Each row comes from the steps of one walk. Every step used is in the known rows, and no mark comes twice. Write the walk behind each row, first mark first.
In the rows, 128 means zero.
Known rows:
fozel/limu/dafur: 147 123 111 130 136 125 102 129 160 139 122 133 126 113 123 147 147 124 103 126 144
nati/munibu/limu/dafur/fozel/kevur: 144 155  85  97  98 119 138 126 149 148 154 135 128 122 121 153 138 113  65 106 110
fozel/limu/kevur/nati: 138 131 107 125 132 111 114 107 164 106 140 123 125 147 133 153 135 133 104 132 144
limu/nurof/nati/munibu: 130 143  96  81  96 118 147 120 128 132 146 115  97 165 136 106 148 139 125 130 124
kevur/nurof/nati: 112 126 110 115 139 135 130 132 119 109 131 118 112 155 140 127 135 134 141 124 133
fozel/kevur/nurof/nati: 119 123 112 113 157 144 144 138 125  96 132 121 109 159 140 141 131 139 125 110 121
limu/kevur: 122 131 119 127 106 121 118 120 133 113 133 123 110 138 116 140 143 138 106 125 131
nurof/nati/fozel/dafur/munibu/limu/kevur: 133 167  92 135  68 111 126 126 179 126 183 112 129 176 145 134 156 136 111  90 137
kevur/nurof/nati/limu/fozel/dafur/munibu: 126 161  98 112 120 134 110 111 172 130 151 125 119 165 163 123 169 141 104  88 143
nati/munibu/limu/fozel: 145 164  92 110  98  99 128 120 154 139 145 124 142 104 116 112 134 113  72 121 119
nati/fozel/dafur/munibu/limu: 143 164 102 140  94 126 133 127 172 146 164 122 157 148 152 130 135 115 110  91 131
fozel/nurof/nati/munibu: 138 136  98  99 132 140 157 158 142 141 134 123 120 163 141 105 133 134 125 132 122
munibu/limu/dafur/fozel: 122 148 103 119  87 105 109 117 152 145 148 139 126 113 119 153 138 121 104 122 137
munibu/limu/nurof/nati/fozel: 118 168  96  93  86  93 143 125 152 105 158 110 120 154 141 120 131 135 142 121 152
munibu/limu/dafur: 141 146 104 132  92 110 123 121 160 143 134 127 133 114 116 145 141 126 102 121 140
munibu/limu/kevur/nurof/nati: 112 149  88 123  97 116 120 123 153 102 142 107 110 159 120 141 132 139 115 124 146
nati/fozel/kevur: 132 139 123 110 145 129 153 141 121  97 139 125 139 129 145 140 127 119 108 102 122
kevur/nati/limu: 139 158 119 109 135 112 149 105 147 123 135 123 147 148 159 136 125 131 129 128 145
kevur/nati/fozel/dafur: 136 142 115 126 142 122 148 112 121 109 153 133 153 151 170 131 140 124 102 101 134
munibu/limu/fozel: 129 155 112 129 107  94 111 117 165 122 141 129 138 101 112 127 129 124  98 121 133
limu/dafur/fozel: 117 128 116 108 106 119 110 118 123 134 139 143 111 118 126 149 155 125 107 120 132
nati/limu: 133 155 126 116 134 127 130 125 143 134 123 125 140 133 143 129 122 128 130 128 146
nurof/nati: 124 128 127 126 126 119 131 133 129 125 141 123 116 146 131 122 136 140 148 130 127
limu/dafur: 137 126 117 123 111 124 124 121 131 136 127 131 120 118 123 142 158 132 106 119 131
limu/kevur/nati/fozel/dafur/munibu: 137 151  99 121  91 119 141  99 149 112 173 120 133 173 166 145 170 134  93  86 128

Which walk is each row?
134 173  76 104  73 106 162 125 198 110 162 108 144 171 152 146 139 129 109 108 143 -> dafur/munibu/limu/kevur/nati/fozel/nurof
128 130 125 138 136 125 100 114 140 123 139 147 124 118 131 122 151 136  80 102 128 -> limu/fozel/dafur
119 144 109 102 115 123 132 121 127 106 157 129 108 171 162 115 152 143 125 102 147 -> limu/nurof/nati/fozel/dafur
139 161 116 120 141 111 121  94 159 118 145 142 143 139 162 130 149 138  81 102 145 -> kevur/nati/limu/fozel/dafur
134 151 113 149 117 111 100 114 169 132 146 142 140 115 123 126 135 130  76 104 135 -> munibu/limu/fozel/dafur
114 134 115  97 103 114 131 118 138 114 142 121  91 160 134 120 144 150 150 130 139 -> limu/nurof/nati
121 133 115 109 136 125 121 142 160 116 120 140 122 118 125 120 138 136  99 121 137 -> limu/fozel/nurof
112 124 102  93 135 144 121 122 120 109 131 141 104 131 135 170 150 125  84 100 124 -> limu/dafur/fozel/kevur/nurof
123 155  82 123  72 127 121 113 178 126 145 106 122 155 121 150 140 128 106 111 135 -> dafur/munibu/limu/kevur/nurof
153 155  84 113  82 106 141 128 150 156 152 116 124 135 123 124 153 126  99 122 121 -> nurof/nati/munibu/limu/dafur
139 153 108 136  81 116 131 124 182 153 151 115 141 137 126 133 126 123 137 119 125 -> dafur/munibu/limu
140 160  67  84  94 113 153 122 167 151 150 136 138 143 141 143 136 119  77 124 130 -> kevur/nati/munibu/limu/dafur/fozel/nurof
124 141 112 105 142 135 150 158 138 112 125 128 141 137 150 122 123 123 121 120 145 -> nati/fozel/nurof
128 138 120 130 137 127 133 138 119 116 155 131 130 155 159 117 144 132 124 102 135 -> nurof/nati/fozel/dafur
140 137 106 108 119 123 148 137 118 140 146 118 120 150 134 107 140 127 124 129 112 -> nurof/nati/munibu
100 125 111  98 150 141 130 134 117  98 146 133 102 159 143 149 127 133 127 111 120 -> dafur/fozel/kevur/nurof/nati
125 151 115  93 125 119 129 127 147 126 152 137 105 147 145 158 153 140 114 107 135 -> nurof/nati/limu/dafur/fozel/kevur
140 139  87  86 123 123 124 128 157 135 141 118 104 160 137 113 138 132 124 137 136 -> fozel/limu/nurof/nati/munibu
107 155 115  90 139 130 130 150 160 132 138 136 118 165 157 128 119 141 150 135 156 -> dafur/fozel/nurof/nati/limu
141 156  84 110 111 127 156 157 170 150 140 117 134 159 131 108 116 130 119 134 128 -> fozel/nurof/nati/munibu/limu
